What can hang from each mark:
L: N S
S: F L
T: F Y
N: L
F: S W
Y: T W
Z: T W
W: F Y Z

Each row was made from one small tree. Brackets hold a mark, then the marks that hang from it, in alphabetical order. Every link used is in the known rows. Write each row's tree.
Known rows:
{L S}: [ 0.89 -0.47 -0.64 -1.05  1.12 -0.06  1.44 -1.21 -1.08  0.69 -0.77  0.16
 -0.34 -1.43  0.52  0.54 -0.03 -1.26  0.28  0.42 -1.77  0.18]
{T Y}: [ 1.67 -1.97 -0.58 -0.91  1.06 -0.27  0.87 -0.98 -0.59  0.58 -1.24 -1.05
  1.17  0.21  0.23  1.16 -0.39  0.64 -1.14  0.07 -0.94  0.86]
{Y {W F}}: [ 1.35 -1.10 -0.46  2.92 -0.12 -0.45  0.62 -1.02 -0.53  0.35 -1.74 -0.97
  0.94 -0.21  0.11  1.41 -0.04  2.43 -0.41 -0.45 -1.24  0.20]
{F {S L} {W Y Z}}: [ 2.02 -0.45 -0.35  1.10 -1.95 -0.14  0.74  1.02 -0.57 -3.05  1.62  0.28
  0.62  1.02 -0.21  0.28  0.73  0.30 -1.39  0.00 -1.26 -0.87]
{L N S}: [ 0.62  0.33 -0.69 -1.23  3.17  0.00  3.19 -1.39 -1.41  0.96 -1.20  1.14
 -0.62 -1.94  0.50  0.09  0.51 -1.86  1.83  0.95 -1.93  0.14]
{Y {T {F {S L}}} {W Z}}: [ 0.35 -1.21  0.51  1.36  1.21 -0.80  1.32  0.05 -0.71 -1.26 -0.74  2.20
  0.26  1.35 -0.45  1.49 -0.06 -0.59 -0.98 -1.06 -1.29 -0.48]
{S L}: [ 1.70  0.21 -0.61 -3.03 -1.92 -0.24  1.19 -1.35 -0.50  0.68 -0.65 -0.57
 -0.55  0.55  0.63  0.60  0.62  0.55 -1.45  0.19 -1.34 -0.14]
{S F}: [ 1.77  0.11 -0.64 -4.16 -1.76  0.11  0.47 -1.24 -0.49  2.10 -0.96 -0.15
 -0.04  0.20  0.73  0.05  0.05  0.69 -0.75  0.01 -1.71  0.43]
{L N {S {F {W Y {Z T}}}}}: [ 2.01  0.65 -0.69 -1.63  1.62  0.36  2.20  0.12 -1.25 -0.07 -1.13  2.23
 -0.35 -0.30  0.00 -0.61  0.85 -0.82  1.85  0.14 -2.26  0.03]
{F S}: [ 0.73 -0.58 -0.53 -0.63 -0.06  0.06  1.22 -1.19 -0.52 -0.22  1.00 -0.14
  0.28 -0.71  0.20  0.08 -0.27 -1.60 -0.79  0.93 -1.41  0.16]
{F {S L} W}: [ 1.72 -0.35 -0.55 -2.08 -1.45 -0.17  1.20 -0.70 -0.40 -3.61  3.15  0.61
  1.14  0.25  0.07  0.02  0.40 -0.38 -1.49  0.50 -1.34 -0.39]
{N {L {S F}}}: [ 1.08  1.61 -0.33 -3.81 -0.17  0.17  1.71 -1.62 -0.75  3.08 -0.76  1.30
 -0.72 -0.09  0.51 -0.04  0.98 -0.77  0.23  0.40 -2.53  0.08]
{W {F {S {L N}}} Y Z}: [ 1.39  0.40 -0.33  5.30 -1.30  0.41  1.34  1.69 -0.73  0.17 -1.43 -1.22
 -1.15  0.64 -0.06  0.18  1.15  0.16 -0.19 -0.10 -1.87 -0.27]
{Z T {W F Y}}: [ 2.93 -0.96 -1.04  3.28 -0.16  1.15  0.22  1.11 -0.26  1.78 -1.89 -1.55
  0.64  0.33 -1.09  0.44  0.18  2.14 -0.83  0.25 -1.60  0.64]
{W {F {S L}} {Z {T Y}}}: [ 1.81  0.51 -0.56  3.44 -1.57  0.70  0.99  1.04 -0.27 -1.27 -1.05 -0.01
 -0.56  1.42 -0.52  0.78  0.76 -1.13 -1.05 -0.11 -1.66  0.61]
{Z T}: [ 2.24  0.37 -0.92 -0.84 -0.15  0.32  1.09 -1.39 -0.35  1.68 -1.47  0.50
  0.45  0.65 -0.19  0.01 -0.29 -0.34 -0.52  0.51 -1.27  0.58]
{N {L {S {F {W {Z T}}}}}}: [ 1.78  2.42 -0.43 -2.52 -0.49  0.34  1.87 -0.80 -0.68  1.84 -0.68  2.58
 -0.23  0.68  0.01  0.09  1.18 -0.76  0.36  0.19 -2.39 -0.07]
{T {Y W}}: [ 1.53 -2.92 -0.40 -0.24  1.38 -0.77  0.43 -1.15 -0.54 -0.40 -1.64 -0.78
  1.44  0.37 -0.06  1.78 -0.41  1.84 -0.97 -0.37 -0.64  0.58]
{N {L {S {F {W Y Z}}}}}: [ 1.67  1.55 -0.24 -1.58 -0.50  0.11  1.47 -0.25 -0.85  2.12 -0.82  1.47
 -0.23  0.55  0.24  0.05  1.21  0.23  0.24 -0.05 -2.35 -0.34]
{T F Y}: [ 1.31 -2.05  0.05 -1.73  3.02  0.14  1.78 -0.80 -0.59  0.19 -1.85 -0.94
  1.28  0.24  0.17  1.10 -0.61  0.58 -1.12 -0.42 -1.13  1.87]

Write each row's tree:
[ 1.05  0.51 -0.57  1.27 -0.65  0.39  1.93 -0.49 -0.54 -0.56  0.45 -0.81
 -0.46 -0.32  0.27 -0.18  0.75 -0.65 -0.32  0.50 -2.03  0.33] => {W {F {S {L N}}}}
[ 2.02 -0.35 -0.60  1.36  0.14  0.20  1.20  0.42 -0.42 -3.26  1.48  1.66
  1.85  0.69 -0.69  0.68 -0.05 -1.10 -0.84  0.39 -1.01  0.16] => {F S {W {Z {T Y}}}}
[ 1.63  1.62 -0.63  3.52 -2.36  0.77  1.23  0.78 -0.28 -0.46 -0.96  0.31
 -0.92  1.03 -0.34  0.52  0.90 -1.30 -0.77  0.12 -1.83  0.22] => {W {F {S L}} {Z T}}
[ 1.34  0.24 -0.50  1.43 -0.49 -0.05  1.53  0.19 -0.62 -2.60  1.87  1.19
  1.58 -0.22 -0.13  0.90  0.14 -0.78 -0.74  0.51 -1.10 -0.38] => {F S {W Z}}
[ 2.97 -0.71 -0.41 -4.25 -3.11 -0.35 -0.28 -0.04 -0.43 -0.69  0.88  0.33
  0.44  2.29  0.33 -0.60  0.57  2.08 -1.76 -0.96 -1.86 -0.58] => {S {F {W {Y T}}} L}
[ 0.76  0.16 -0.29  3.47 -0.46 -0.33  1.64  0.05 -0.66 -1.12 -1.39  0.36
 -0.38  0.06 -0.10  1.55  0.97  0.67  0.13 -0.13 -1.44 -0.36] => {Y {W {F {S {L N}}} Z}}
[ 1.21  0.15 -0.56  1.37 -1.68  0.38  1.09 -0.42 -0.37 -0.71  0.64 -1.23
 -0.33 -0.03  0.28  0.09  0.46 -0.35 -1.13  0.25 -1.94  0.30] => {W {F {S L}}}
[ 1.93 -0.83 -0.18  1.90 -1.44 -0.43  0.59  1.26 -0.65 -2.99  2.17  1.16
  0.90  1.69 -0.44  0.07  0.46 -0.30 -1.55 -0.37 -1.37 -1.25] => {F {S L} {W {Y T} Z}}
[ 2.21  0.40 -0.49  5.35 -2.40  0.77  0.31  1.77 -0.35  0.00 -1.59 -0.85
 -1.00  1.67 -0.58 -0.13  0.79 -0.09 -0.82 -0.30 -1.86  0.00] => {W {F {S L}} Y {Z T}}
[ 1.94 -1.26 -0.33  0.12  0.40 -0.43  1.45  0.23 -0.75 -3.08  2.88  1.15
  1.16  1.13 -0.40 -1.02  0.40 -0.35 -0.70  0.11 -1.64 -0.93] => {F {S {L N}} {W {Y T}}}
[ 1.60  1.24 -0.12 -0.94 -0.07 -0.12  1.33 -0.08 -0.91  2.17 -0.35  2.20
  0.00  1.05  0.04 -0.07  0.98 -0.25  0.10 -0.35 -2.46 -0.63] => {N {L {S {F {W {Y T} Z}}}}}
[ 0.95 -0.79 -0.38  1.69  0.04 -0.35  1.42 -0.92 -0.55 -1.26 -0.41 -0.26
  0.07 -0.18 -0.03  0.72  0.55  0.91 -0.04  0.02 -1.56 -0.06] => {Y {W {F {S {L N}}}}}
[ 1.87  0.44 -0.14  1.54  0.60  0.57  1.92  1.00 -0.68  0.89 -2.64  0.63
 -0.94  1.44 -0.50 -0.10  0.63 -0.73 -0.02 -0.02 -1.61  0.31] => {W Y {Z {T {F {S {L N}}}}}}
[ 2.52 -0.36 -0.39 -0.65 -1.63 -0.23  0.00  0.69 -0.69  0.45 -0.27  0.82
  1.15  1.55  0.13  0.10  0.10  1.66 -0.87 -0.90 -1.58 -0.44] => {S {F {W {Y T} Z}}}
[ 1.69 -0.17 -0.62 -2.75  1.96  0.11  2.07 -0.46 -1.34 -0.16 -0.27  1.30
 -0.03 -0.96  0.40 -0.76  0.65 -0.27  1.69  0.21 -2.28  0.03] => {L N {S {F {W Y}}}}
[ 0.85  1.61 -0.46  3.44 -1.30  0.41  2.24  0.66 -0.65 -0.37 -0.81 -0.04
 -1.04  0.03  0.19  0.78  1.22 -1.03 -0.13  0.28 -1.84 -0.08] => {W {F {S {L N}}} Z}
[ 2.28 -0.13 -0.28 -1.41  1.64  0.67  2.27 -0.34 -0.43 -1.60  0.16  1.18
  0.74  1.11 -0.65 -1.06  0.12 -0.61 -0.23  0.21 -1.68  0.89] => {Z {T {F {S {L N}} {W Y}}}}
[ 1.43 -0.46 -0.09  6.41 -1.72  0.02  0.24  2.06 -0.64  0.13 -0.64 -0.65
 -0.60  1.75 -0.32  0.17  0.54 -0.19 -1.17 -0.86 -1.96 -0.73] => {W {F {S L}} {Y T} Z}
[ 0.99  1.28 -0.44  3.51 -2.35  0.40  1.33  0.77 -0.52 -0.48 -0.59 -0.53
 -0.83  0.24  0.20  1.03  0.98 -0.71 -0.89  0.05 -1.76 -0.05] => {W {F {S L}} Z}
[ 1.34 -1.79 -0.26 -0.28  1.93  0.36  1.68  0.89 -0.72  0.44 -0.12 -0.12
  0.27  0.04 -0.73  0.34  0.38  0.43 -0.89  0.26 -1.63 -0.13] => {Z {W {Y {T {F {S {L N}}}}}}}
